Each row was made from one small tree. The marks that hang from a mark follow it in brackets, in alphabetical order. Every link used is in the known rows. Write each row's tree.
Known rows:
R[Z[T]]: | -1.26 | -2.86 | +0.58 | +1.99 | -3.58 | +1.03 | -3.26 | +0.46 | +6.06 | +2.89 | -0.04 | +0.91 | -2.34 | +0.20 | +2.22 | +1.04 | +0.28 |
R[U[L]]: | -1.44 | -2.81 | +2.36 | +2.11 | -2.77 | +1.32 | -2.78 | +0.90 | +6.57 | +3.65 | -1.00 | +0.52 | -2.88 | -0.20 | +2.15 | +2.47 | -0.94 |
K[U[C L[Z[R]] T]]: | -1.09 | -3.38 | +2.65 | +0.47 | -0.01 | +1.02 | -3.29 | +1.62 | +5.38 | +2.57 | -2.11 | -0.26 | -1.46 | -1.01 | +1.86 | +1.49 | -2.97 |
W[Z[C R T]]: | -0.01 | -3.11 | +1.53 | +1.86 | -1.49 | +0.34 | -3.11 | +0.77 | +6.01 | +1.27 | +0.70 | +0.88 | -1.13 | +0.61 | +2.42 | +0.15 | -1.28 |
W[Z[C R]]: | -1.60 | -3.91 | +1.80 | +1.59 | -1.86 | +0.54 | -2.84 | +0.86 | +5.82 | +1.64 | +1.18 | +0.64 | -1.79 | +0.52 | +2.68 | +0.91 | -0.68 |
L[Z[K[U] T]]: | +1.32 | -3.50 | +2.39 | +3.11 | -1.62 | +1.02 | -3.79 | -1.55 | +6.67 | +2.78 | -0.93 | +0.09 | -1.00 | -0.11 | +1.32 | -0.17 | -3.52 |
R[U[C L]]: | -2.29 | -2.99 | +2.84 | +0.90 | -1.42 | +1.41 | -2.57 | +1.25 | +6.23 | +3.69 | -1.18 | +0.25 | -2.60 | -0.04 | +1.69 | +2.54 | -0.86 |
U[L[Z[K]] T]: | +2.14 | -3.20 | +1.74 | +0.66 | -0.71 | +0.27 | -3.24 | +0.64 | +5.85 | +2.54 | -1.22 | -0.23 | -1.31 | -0.72 | +2.37 | -0.01 | -3.58 |
K[U[C L[Z[R]]]]: | -1.86 | -3.83 | +2.71 | +1.27 | -0.33 | +1.49 | -3.20 | +0.75 | +5.85 | +2.79 | -1.64 | -0.35 | -1.81 | -0.83 | +1.64 | +1.90 | -2.48 |
L[Z[C K[U] T]]: | +0.83 | -3.51 | +3.22 | +3.34 | -0.24 | +1.12 | -3.61 | -1.36 | +6.32 | +2.40 | -0.86 | +0.12 | -0.90 | +0.07 | +0.95 | -0.17 | -2.66 |
L[Z[C K[U[T]] R]]: | +1.05 | -4.26 | +2.71 | +3.17 | +0.45 | +0.72 | -3.88 | -0.92 | +5.24 | +2.68 | -0.43 | -0.31 | -0.66 | +0.04 | +1.28 | +0.25 | -2.77 |
K[U[C T]]: | -4.00 | -3.22 | +2.91 | +0.95 | -1.75 | +1.56 | -2.86 | +2.06 | +5.54 | +2.62 | -0.81 | +0.27 | -2.67 | -0.64 | +2.56 | +1.99 | -2.03 |
U[C L[Z] T]: | -0.36 | -3.23 | +2.29 | -1.32 | +0.55 | +0.68 | -2.72 | +1.78 | +5.57 | +2.39 | -1.72 | -0.44 | -1.58 | -0.58 | +1.81 | +0.36 | -2.99 |
U[C L[Z]]: | -1.45 | -3.87 | +2.44 | -0.23 | +0.10 | +1.34 | -2.59 | +0.50 | +6.27 | +2.72 | -1.09 | -0.57 | -2.09 | -0.33 | +1.52 | +0.95 | -2.16 |
U[C T]: | -3.48 | -3.17 | +2.17 | -0.35 | -1.26 | +1.15 | -2.41 | +2.32 | +5.36 | +2.46 | +0.24 | +0.17 | -2.85 | +0.07 | +2.83 | +0.96 | -1.98 |
L[Z[C K[U] R T]]: | +2.24 | -3.71 | +2.50 | +3.81 | +0.65 | +0.73 | -4.07 | -1.44 | +5.70 | +2.37 | -0.70 | -0.13 | -0.16 | +0.22 | +0.90 | -0.33 | -3.14 |
U[C L[Z[R]] T]: | +0.65 | -3.38 | +1.75 | -1.00 | +1.22 | +0.41 | -3.05 | +1.65 | +5.14 | +2.40 | -1.61 | -0.62 | -1.07 | -0.46 | +1.82 | +0.25 | -3.24 |
U[C L[Z[K]] T]: | +0.89 | -3.41 | +2.38 | -1.11 | +1.20 | +0.41 | -2.92 | +1.17 | +5.40 | +2.64 | -1.48 | -0.62 | -0.94 | -0.48 | +1.71 | +0.12 | -3.51 |
U[C]: | -4.55 | -3.80 | +2.31 | +0.75 | -1.73 | +1.80 | -2.29 | +1.05 | +6.07 | +2.77 | +0.86 | +0.04 | -3.38 | +0.34 | +2.50 | +1.56 | -1.18 |
K[U[L[Z] T]]: | -0.91 | -3.14 | +2.54 | +1.48 | -1.78 | +1.12 | -3.31 | +1.32 | +6.03 | +2.50 | -1.96 | +0.13 | -2.07 | -1.24 | +2.34 | +1.48 | -2.86 |

Which tree is each row?
| +0.93 | -3.14 | +1.60 | +1.67 | -1.55 | +1.04 | -3.11 | -0.11 | +6.88 | +2.33 | -1.15 | +0.01 | -2.04 | -0.49 | +1.98 | +0.27 | -2.68 |
U[L[Z[T]]]
| +2.76 | -3.47 | +2.45 | +3.69 | +0.49 | +0.57 | -4.00 | -1.55 | +5.78 | +2.84 | -0.73 | +0.01 | -0.16 | +0.63 | +0.64 | -0.25 | -2.65 |
L[Z[C K R[U] T]]
| -2.51 | -3.05 | +2.80 | +0.35 | -0.72 | +1.27 | -2.84 | +2.31 | +5.54 | +2.52 | -1.56 | +0.04 | -2.26 | -1.03 | +2.47 | +2.02 | -2.38 |
K[U[C L T]]
| +1.34 | -4.11 | +1.66 | +2.66 | +0.74 | +0.60 | -3.73 | -0.17 | +4.96 | +3.21 | +0.25 | -0.65 | -0.72 | -0.14 | +2.22 | +1.41 | -3.29 |
Z[K[U[C L]] R]
| -1.13 | -3.20 | +2.94 | +2.49 | -1.27 | +1.54 | -3.25 | +0.46 | +6.46 | +2.31 | -1.73 | +0.18 | -2.05 | -0.93 | +1.83 | +1.52 | -2.17 |
K[U[L[Z[C T]]]]
| +0.39 | -3.90 | +1.73 | +1.24 | -1.72 | +0.06 | -3.27 | +0.17 | +5.72 | +2.97 | +0.66 | +0.37 | -0.60 | +0.61 | +2.22 | +1.09 | -1.83 |
W[Z[K R[U[C]]]]
| +0.58 | -3.14 | +2.20 | +1.84 | -0.58 | +1.11 | -3.00 | +0.00 | +6.67 | +2.07 | -1.08 | +0.02 | -1.94 | -0.36 | +1.72 | +0.29 | -2.11 |
U[L[Z[C T]]]
| +1.73 | -3.97 | +1.95 | +2.23 | +0.44 | +0.73 | -3.32 | -0.56 | +5.90 | +2.58 | -0.41 | -0.51 | -1.28 | -0.21 | +1.77 | +0.49 | -2.47 |
U[L[Z[C K R]]]
| +1.59 | -3.38 | +1.49 | +1.59 | -1.20 | +0.00 | -3.61 | +0.11 | +5.82 | +2.05 | +0.19 | +0.46 | +0.01 | +0.34 | +2.22 | +0.25 | -2.99 |
W[Z[K[U[C]] R T]]
| +2.83 | -3.34 | +1.84 | +1.12 | +0.91 | +0.06 | -3.45 | +0.68 | +5.21 | +2.28 | -1.07 | -0.37 | -0.76 | -0.48 | +2.07 | -0.11 | -3.28 |
U[L[Z[C K R]] T]
| +0.01 | -3.10 | +1.33 | +1.50 | -0.56 | +0.60 | -3.30 | +1.50 | +5.06 | +3.22 | -0.58 | +0.02 | -1.74 | +0.09 | +2.26 | +1.71 | -1.98 |
Z[R[U[C L T]]]
| +1.11 | -3.57 | +2.79 | +3.09 | -0.37 | +1.00 | -3.45 | -1.50 | +6.37 | +2.34 | -0.21 | +0.09 | -1.12 | +0.42 | +1.13 | -0.60 | -2.54 |
L[Z[C K T]]
| +0.72 | -3.84 | +1.45 | +1.60 | -2.04 | -0.06 | -3.51 | +0.50 | +5.54 | +2.34 | +0.58 | +0.40 | -0.62 | +0.06 | +2.81 | +0.79 | -2.67 |
W[Z[K[U[T]] R]]
| +1.79 | -3.73 | +2.45 | +3.30 | +2.04 | +0.37 | -3.72 | +0.46 | +4.34 | +2.44 | +0.18 | -0.34 | -0.45 | -0.13 | +2.19 | +1.07 | -2.55 |
Z[C K[U[L T]] R]
| -1.68 | -3.58 | +2.66 | +2.24 | -2.10 | +1.58 | -3.22 | +0.42 | +6.51 | +2.71 | -1.54 | +0.06 | -2.43 | -1.06 | +2.12 | +1.89 | -2.27 |
K[U[L[Z]]]
| +2.52 | -3.73 | +2.07 | +3.58 | +0.55 | +0.62 | -3.89 | -1.61 | +5.80 | +2.35 | -0.06 | -0.14 | -0.42 | +0.56 | +1.09 | -0.75 | -2.89 |
L[Z[C K R T]]
| +1.02 | -3.28 | +1.69 | +2.53 | -1.15 | +0.92 | -3.78 | -0.73 | +6.21 | +2.92 | -1.24 | +0.13 | -1.05 | +0.37 | +0.97 | +0.12 | -2.70 |
L[Z[R[U[C]] T]]
| +0.42 | -3.00 | +1.97 | +2.50 | -0.65 | +0.74 | -3.55 | +0.08 | +5.37 | +2.83 | -0.66 | +0.57 | -0.85 | +0.00 | +1.46 | +1.16 | -0.02 |
R[Z[C K[U[L]] T]]
| -1.67 | -2.90 | +2.35 | +1.57 | -2.08 | +1.19 | -3.08 | +1.92 | +5.90 | +2.45 | -1.35 | +0.31 | -2.56 | -1.20 | +2.95 | +1.92 | -2.48 |
K[U[L T]]
| -0.37 | -4.13 | +2.80 | +1.88 | -1.19 | +1.06 | -3.47 | -0.78 | +6.05 | +3.12 | -0.76 | -0.25 | -1.32 | -0.22 | +1.47 | +0.45 | -3.19 |
L[Z[K[U[C T]]]]
| -1.55 | -2.53 | +2.73 | +0.12 | -1.09 | +0.95 | -2.65 | +2.13 | +5.72 | +3.49 | -1.64 | +0.33 | -2.21 | -0.22 | +1.91 | +2.11 | -1.46 |
R[U[C L T]]
| -0.94 | -3.20 | +2.56 | +2.36 | -1.94 | +1.48 | -3.34 | +0.35 | +6.63 | +2.51 | -1.77 | +0.17 | -2.10 | -1.00 | +1.98 | +1.53 | -2.52 |
K[U[L[Z[T]]]]
| +1.47 | -4.49 | +1.46 | +3.09 | -1.19 | +0.73 | -3.81 | -1.61 | +5.93 | +3.13 | +0.33 | -0.39 | -1.19 | +0.29 | +1.71 | +0.02 | -3.16 |
L[Z[K R]]
| -0.77 | -3.82 | +2.73 | +2.02 | -0.52 | +1.17 | -3.10 | +0.00 | +5.82 | +3.21 | +0.05 | -0.29 | -1.68 | -0.35 | +2.29 | +1.63 | -2.69 |
Z[K[U[C L]]]
| +3.45 | -2.95 | +2.15 | +4.22 | +2.34 | +0.37 | -4.03 | -0.33 | +4.98 | +2.01 | -0.21 | -0.07 | +0.19 | +0.16 | +1.66 | +0.23 | -3.04 |
Z[C K[U[L]] R T]
| +0.10 | -2.12 | +2.17 | +1.89 | -1.29 | +0.79 | -3.27 | +0.99 | +5.70 | +3.41 | -2.10 | +1.03 | -1.27 | +0.09 | +0.84 | +2.09 | +1.39 |
R[U[L] Z[C T]]
| +1.73 | -3.37 | +1.64 | +2.19 | -0.57 | -0.08 | -3.37 | -0.02 | +5.71 | +1.58 | +1.02 | +0.60 | -0.22 | +0.76 | +2.24 | -0.22 | -1.99 |
W[Z[C K R T]]
| -0.84 | -4.28 | +2.21 | +2.96 | -0.71 | +1.21 | -3.36 | -0.71 | +5.85 | +2.37 | +0.11 | -0.10 | -1.99 | +0.32 | +1.52 | +0.39 | -1.54 |
L[Z[C R]]
| -1.50 | -2.90 | +2.44 | +1.62 | -1.67 | +0.99 | -3.01 | +1.08 | +5.51 | +3.83 | -1.60 | +0.78 | -1.92 | -0.01 | +1.10 | +2.88 | +1.98 |
R[U[L] Z[C]]
| -0.45 | -3.24 | +2.60 | +1.82 | -0.68 | +0.96 | -3.43 | +1.34 | +5.54 | +2.31 | -1.87 | +0.04 | -1.65 | -1.08 | +2.13 | +1.43 | -2.64 |
K[U[L[Z[C R]] T]]
